Each row was made from one small tree. The marks that hang from a mark follow it in brackets, in the order of their numbers. Every link used is in the known rows. Write each row's tree.
Known rows:
z950{z548{z120{z327{z395}} z148 z324}}: -3.11 -1.49 -3.06 -0.05 -2.82 -2.91 +1.17 -0.39 -0.12 +1.56 +1.44 -1.73 +0.48 +1.08 +2.49 -1.34 -0.69 +0.01 -0.98 -1.68 -0.37 -0.91 -1.97 -0.93 -2.40 -1.05 -3.29
z924{z395{z327{z950{z548}}}}: -2.32 -0.32 -1.98 -2.01 +1.40 -3.77 -0.27 -2.41 -0.86 +4.84 +2.24 +1.94 +0.03 +0.57 +0.79 -4.85 -1.29 +3.07 +1.28 -2.86 -0.30 -0.58 -2.68 +1.21 -3.27 -2.04 -1.29
z395{z327{z950{z548}} z924}: -1.45 +1.79 -1.01 -3.35 +1.06 -4.84 -0.68 -2.37 -1.63 +5.77 +1.69 +0.69 -2.07 -0.21 -0.95 -5.08 -1.69 +0.95 -0.40 -1.69 +1.10 -0.83 -2.63 +1.06 -3.21 -0.34 -1.15
z336{z924{z395{z327{z950{z548{z148}}}}}}: -0.97 +0.86 -2.18 -1.27 +0.47 -3.13 -0.10 -3.00 -1.91 +4.19 +3.63 -0.14 +0.80 +1.05 +0.48 -3.74 -0.92 +1.56 +0.90 -1.93 +0.46 -0.18 -3.09 +1.30 -0.98 -1.87 +0.04
z336{z924{z395{z327{z950}}}}: -0.45 +0.81 -1.44 -2.21 +1.92 -2.82 -0.65 -2.87 -2.96 +3.72 +4.29 +0.09 -0.56 +1.63 +0.33 -4.67 -0.75 +2.19 +1.10 -2.22 +0.97 -0.92 -2.74 +1.55 -1.88 -2.52 +0.99
z324{z548}: -3.68 -0.54 -2.82 -2.70 -2.18 -4.21 -0.68 -1.21 -2.05 +2.91 +3.64 +2.59 -3.18 +1.76 +0.50 -3.38 -0.85 +2.39 +1.06 -1.81 -0.12 -0.76 -2.53 +0.79 -4.21 -1.86 +0.34
z924{z395}: -2.66 -1.99 -2.69 -2.78 +0.49 -2.54 -0.52 -0.96 -2.63 +3.71 +3.47 +1.64 -1.63 +2.44 +1.08 -5.08 -0.57 +3.26 +2.60 -2.35 -0.07 -2.05 -1.98 +0.36 -2.82 -2.42 +0.98
z336{z924{z395{z327{z950{z548{z324}}}}}}: -0.42 +1.42 -1.14 -1.19 +1.01 -3.06 -0.22 -2.99 -1.62 +3.60 +4.19 -0.48 +0.31 +1.02 +0.55 -4.62 -0.19 +1.66 +0.38 -3.05 +0.14 -0.45 -2.47 +0.95 -1.79 -2.14 +0.08
z950{z548}: -3.70 -0.55 -3.15 -2.70 -2.60 -3.56 -0.34 -0.98 -1.20 +4.04 +2.97 +1.54 -2.17 +1.53 +0.76 -4.49 -1.84 +1.78 +0.92 -2.29 -0.18 -0.79 -1.36 -0.17 -3.06 -0.18 +0.06
z327{z395{z924} z950{z548}}: -0.20 +1.68 -1.90 -2.07 +1.08 -3.33 +0.24 -1.73 -0.40 +3.62 +2.50 +1.47 -3.42 +1.44 +0.75 -4.08 -2.27 +0.85 -0.82 -2.87 -0.14 -1.48 -0.51 -1.78 -4.29 -0.24 -1.93
z395{z327{z950{z548{z120 z324}}} z924}: -1.48 +1.87 -0.52 -2.99 +0.88 -4.76 -0.32 -1.91 -1.06 +4.46 +1.36 -0.74 -1.67 -0.17 -0.42 -4.48 -0.67 +0.26 -1.21 -1.67 +0.81 -1.31 -2.48 +0.82 -3.40 -0.53 -1.81
z548{z950}: -2.32 -1.53 -0.60 -4.27 -1.27 -3.42 -1.05 -1.13 -2.24 +2.30 +2.08 +0.20 -6.04 +2.11 +0.87 -3.82 -0.74 +1.89 +0.32 -0.98 -0.16 -1.23 -0.04 +0.80 -4.26 -1.17 -0.60
z120{z327{z950} z548}: -2.75 -1.13 +0.05 -1.59 -0.16 -4.72 +1.10 -2.53 -2.47 +0.67 +2.42 +0.45 -2.14 +0.73 +1.21 -1.01 -3.27 +1.35 -0.53 -2.59 +1.29 +0.06 -0.53 +1.19 -5.53 -1.14 -2.81
z924{z395{z327{z950}}}: -2.06 -0.66 -1.47 -2.57 +2.21 -3.44 -0.84 -2.31 -1.93 +4.56 +2.40 +1.77 -1.31 +1.12 +0.63 -5.23 -0.97 +3.15 +1.70 -2.39 +0.15 -1.07 -2.56 +1.47 -3.36 -2.75 -0.75
z336{z924}: -1.23 +0.34 -2.11 -3.30 -0.60 -2.43 -1.02 -1.67 -3.79 +2.78 +4.96 -0.34 -3.07 +2.81 +0.22 -4.55 -1.04 +1.27 +1.18 -1.43 +1.42 -1.28 -1.72 +0.59 -1.82 -1.52 +2.45
z327{z950{z548}}: -2.71 +0.95 -1.49 -2.71 -1.46 -4.24 -0.41 -2.15 -0.47 +3.40 +2.69 +1.33 -4.63 +1.62 +0.55 -4.13 -2.29 +1.16 +0.10 -2.46 -0.32 -0.34 -0.12 +0.05 -4.77 -0.21 -1.44
z235{z148}: -4.33 -1.88 -2.90 -2.46 -1.16 -2.80 -1.23 -1.87 -4.07 +3.91 +2.76 +0.75 -3.79 +2.04 +0.41 -3.74 -1.32 +1.65 +1.66 -0.34 +0.62 -1.00 -0.86 +0.63 -1.14 -1.74 +1.29
z336{z924{z395}}: -0.94 -0.20 -2.44 -2.41 +0.68 -2.06 -0.47 -1.73 -3.47 +2.86 +5.09 +0.13 -0.82 +2.63 +0.69 -4.63 -0.45 +2.26 +1.83 -2.17 +0.78 -1.62 -2.24 +0.71 -1.47 -2.33 +2.37
z950{z548{z120 z148 z324}}: -4.21 -1.18 -2.79 -1.48 -3.94 -3.58 +0.36 -0.31 -0.04 +2.50 +1.68 -1.57 -1.15 +1.63 +1.72 -2.55 +0.07 -0.26 -0.34 -1.07 -0.76 -1.10 -1.58 -0.82 -2.07 -0.64 -1.77
z336{z924{z395{z327{z950{z548{z120 z148}}}}}}: -1.39 +0.82 -2.47 -1.29 +0.26 -3.08 +0.20 -2.58 -1.55 +3.21 +3.16 -0.75 +1.58 +0.97 +0.82 -2.98 -0.57 +1.28 +0.43 -1.49 +0.54 -0.66 -3.39 +1.41 -1.08 -1.87 -0.25

Which tree is each row?
-3.24 -2.91 -1.70 -2.57 -2.56 -3.18 +0.59 -0.46 -1.97 +0.25 +0.01 -2.62 -2.48 +1.20 +1.82 +0.02 -0.63 +0.34 -0.64 +0.91 +0.50 -1.09 -1.64 +1.69 -3.25 -1.30 -3.44 -> z548{z120{z327} z148 z950}
-0.75 -2.38 +0.77 -0.34 -0.18 -4.03 +1.89 -1.37 -1.98 +0.18 +1.07 -2.08 -0.89 +0.28 +2.18 +0.51 -0.90 +0.02 -2.24 -1.78 +0.23 -0.76 -0.74 -0.82 -3.56 -1.42 -4.44 -> z120{z327{z395{z924}} z548{z148 z324 z950}}
-1.78 +1.50 -0.73 -2.51 +0.09 -4.81 -0.21 -1.91 -0.92 +4.65 +0.94 -1.33 -1.41 -0.19 -0.33 -3.75 -0.49 -0.32 -1.08 -0.94 +0.73 -1.14 -2.80 +0.81 -2.69 -0.64 -2.30 -> z395{z327{z950{z548{z120 z148 z324}}} z924}
-0.69 +1.29 -1.89 -1.55 +1.01 -3.24 -0.22 -2.95 -2.00 +3.83 +4.06 +0.30 +0.58 +0.98 +0.39 -4.47 -1.04 +2.22 +0.85 -2.64 +0.50 -0.38 -2.62 +1.40 -1.72 -1.82 +0.48 -> z336{z924{z395{z327{z950{z548}}}}}
-1.00 -2.09 +0.13 -1.69 -0.25 -2.41 +0.69 -0.15 -0.99 -1.32 +1.11 -2.78 -3.04 +1.41 +2.72 -1.59 +0.44 +0.80 -2.22 -1.45 -0.46 -1.70 -0.25 +0.16 -4.95 -2.10 -3.76 -> z548{z120{z327{z395}} z324 z950}
-0.68 +0.89 -1.09 -1.14 +0.25 -3.19 +0.09 -1.83 +0.50 +2.35 +2.79 +1.05 -4.11 +2.03 +1.87 -4.08 -1.58 +0.97 -1.11 -3.57 -1.18 -0.73 +0.39 -1.97 -4.94 -1.02 -2.85 -> z327{z395 z950{z548{z324}}}
-3.02 +0.41 -1.00 -2.11 -0.80 -4.42 -0.42 -2.22 -0.16 +3.93 +1.18 -0.65 -1.79 +0.38 +0.70 -3.53 -0.90 +0.51 -0.78 -1.20 -0.04 -0.16 -2.17 +0.98 -3.14 -1.28 -2.97 -> z395{z327{z950{z548{z120 z148 z324}}}}
-1.24 -1.09 -1.11 -0.74 -0.22 -2.77 +0.88 -0.52 -1.37 +0.44 +1.21 -3.32 -1.87 +1.64 +1.94 -1.31 +0.14 -1.14 -1.46 -0.80 +0.47 -1.87 -1.55 -0.65 -3.35 -1.99 -3.92 -> z548{z120{z327{z395{z924} z950}} z148 z324}
-2.15 -0.33 -1.30 -0.89 -1.81 -3.90 +0.41 -2.21 -1.15 +2.70 +2.05 -0.98 -2.66 +0.76 +1.05 -2.77 -2.05 +0.33 -0.26 -2.48 +0.34 +0.53 -0.99 +0.74 -4.14 -1.06 -3.47 -> z120{z327{z950{z548{z148 z324}}}}
-2.86 -0.92 -1.87 -2.61 -0.46 -2.99 +0.27 -0.91 -2.30 +0.56 +1.90 -0.87 -2.60 +1.67 +1.36 -2.24 -1.84 +1.09 +0.00 -1.05 +1.25 -1.51 -1.49 +1.54 -4.90 -1.51 -1.86 -> z548{z120{z327{z950}}}
-3.41 -2.88 -0.20 -0.49 -2.02 -4.40 +1.28 -1.54 -2.64 +1.00 +2.30 -1.56 -0.63 +0.97 +1.74 -0.66 -1.25 +0.36 -0.42 -1.82 +0.78 -0.05 -1.43 +0.22 -3.12 -1.81 -2.76 -> z120{z327 z548{z148 z324}}
-0.57 -0.27 -0.43 -1.43 +1.09 -2.51 +0.70 -0.61 -1.54 +0.00 +2.05 -2.33 -2.40 +1.71 +1.84 -2.77 -0.17 +0.07 -1.61 -2.03 +0.59 -2.13 -0.94 -0.38 -4.76 -1.91 -2.91 -> z548{z120{z327{z395{z924} z950}} z324}
-3.68 -0.99 -2.42 -1.61 -3.74 -3.85 -0.16 -1.03 -0.52 +4.11 +2.45 -0.68 -2.31 +1.57 +1.07 -3.74 -0.43 +0.13 +0.25 -1.81 -0.84 -0.36 -1.22 -1.03 -1.96 -0.74 -1.30 -> z950{z548{z148 z324}}
-0.69 -0.44 -0.13 -1.09 +1.69 -4.07 +1.57 -2.18 -2.53 +0.72 +2.29 +0.61 -1.08 +0.66 +1.33 -0.90 -3.18 +1.22 -1.36 -2.89 +1.36 -0.93 -0.91 -0.24 -5.14 -1.09 -3.10 -> z120{z327{z395{z924} z950} z548}
-0.63 +1.17 -1.62 -1.18 -0.02 -3.31 +0.78 -1.18 +0.50 +2.05 +1.47 -0.95 -2.51 +1.49 +1.49 -2.44 -0.75 -0.80 -1.86 -1.95 -0.68 -1.81 -0.73 -2.20 -3.64 -0.52 -3.26 -> z327{z395{z924} z950{z548{z120 z148 z324}}}
-0.20 +0.25 -1.43 -0.34 +0.37 -3.21 +1.06 -1.74 -1.07 +2.73 +1.89 -0.88 -1.57 +0.70 +1.23 -2.60 -1.93 +0.17 -1.19 -2.87 +0.48 -0.50 -1.19 -0.76 -3.88 -0.94 -3.75 -> z120{z327{z395{z924} z950{z548{z148 z324}}}}
-4.21 -1.48 -2.52 -2.46 -3.72 -4.56 +0.14 -0.78 -0.79 +0.63 +1.23 +0.18 -2.97 +1.27 +1.35 -0.12 +0.21 +0.93 -0.35 +0.32 -0.79 -0.71 -2.36 +1.38 -3.91 -1.65 -2.32 -> z324{z548{z120 z148 z950}}
-1.04 +1.38 -0.42 -4.18 +2.11 -4.45 -1.18 -2.14 -2.85 +5.46 +1.94 +0.48 -3.43 +0.48 -1.06 -5.51 -1.35 +1.13 +0.22 -1.19 +1.64 -1.52 -2.62 +1.33 -3.38 -1.22 -0.50 -> z395{z327{z950} z924}
-1.59 -2.34 -1.87 -1.99 -0.98 -2.84 +0.96 -0.15 -1.92 +0.27 -0.23 -2.51 -1.64 +1.04 +1.92 +0.30 -0.61 +0.11 -1.22 +0.69 +0.58 -1.84 -2.00 +0.65 -2.96 -1.31 -3.76 -> z548{z120{z327{z395{z924}}} z148 z950}
-2.56 -2.74 -0.16 -1.70 -2.73 -3.26 +0.60 -0.31 -1.32 -0.48 +0.28 -4.25 -3.06 +1.20 +2.28 -0.40 +0.97 -0.65 -1.55 +0.16 -0.26 -0.95 -0.91 +0.93 -3.45 -1.86 -4.23 -> z548{z120{z327} z148 z324 z950}
-3.95 -0.86 -3.07 -1.15 -2.76 -4.41 +0.68 -1.35 -1.30 +1.01 +1.79 +0.37 -1.34 +1.00 +1.24 -0.14 -0.95 +0.74 -0.17 -0.47 +0.30 -0.34 -3.17 +1.65 -4.29 -2.02 -2.83 -> z324{z548{z120{z327{z950}} z148}}
-1.95 -0.60 -2.17 -1.80 -1.07 -3.78 +0.79 -0.65 -1.39 -0.13 +1.55 +0.44 -1.40 +0.43 +1.41 -0.32 -0.54 +1.70 -1.37 -1.09 +0.08 -1.11 -2.71 +1.27 -5.04 -1.61 -2.63 -> z324{z548{z120{z327{z395{z924}}} z950}}
-0.90 +0.01 -2.14 -2.36 +1.49 -2.44 -0.76 -2.30 -3.46 +3.91 +4.41 +0.22 +0.40 +1.59 +0.34 -4.90 -0.40 +2.56 +1.57 -1.99 +1.17 -1.19 -3.28 +1.54 -0.97 -2.61 +1.86 -> z336{z924{z395{z327}}}
-2.03 -1.91 +0.41 -2.33 -1.49 -3.07 +0.38 -0.36 -1.45 -0.92 +1.17 -3.32 -3.67 +1.19 +2.08 -1.78 +0.61 +0.55 -1.67 -1.16 -0.18 -1.31 -0.21 +1.18 -4.93 -1.84 -3.27 -> z548{z120{z327} z324 z950}
-3.09 -2.29 -0.17 -2.77 -3.00 -3.38 -0.12 -0.24 -0.77 +0.16 +0.52 -3.52 -4.62 +2.20 +2.05 -1.31 +1.63 -0.68 -1.11 +0.49 -0.97 -1.69 -0.34 +0.00 -3.14 -1.75 -2.92 -> z548{z120 z148 z324 z950}
-1.33 -1.69 +0.52 +0.54 +0.04 -4.12 +1.67 -2.32 -1.35 +0.22 +1.93 -1.06 -1.40 +1.04 +2.44 -0.16 -1.95 +0.02 -1.63 -2.56 +0.20 +0.05 -0.43 -0.85 -4.45 -2.03 -4.88 -> z120{z327{z395 z950} z548{z148 z324}}
-0.96 +1.17 -2.18 -1.64 +0.88 -2.93 +0.09 -2.55 -1.66 +2.90 +3.63 -0.26 +1.30 +0.98 +0.77 -3.64 -0.76 +1.87 +0.45 -2.21 +0.62 -0.84 -2.97 +1.50 -1.82 -1.77 +0.24 -> z336{z924{z395{z327{z950{z548{z120}}}}}}
-0.73 +1.25 -1.33 -1.20 +0.88 -2.88 +0.10 -2.50 -1.36 +2.59 +3.74 -1.09 +1.11 +1.04 +1.02 -3.78 +0.00 +1.38 -0.04 -2.52 +0.21 -0.80 -2.67 +1.13 -1.97 -2.11 -0.17 -> z336{z924{z395{z327{z950{z548{z120 z324}}}}}}
-4.04 -2.68 -3.40 -2.09 -2.25 -2.85 +0.44 -0.23 -2.84 +1.50 +1.27 -1.74 -0.85 +1.82 +1.53 -1.16 -1.16 +0.42 +0.74 +0.49 +1.32 -1.53 -2.85 +1.03 -2.31 -1.71 -1.84 -> z548{z120{z327} z148}
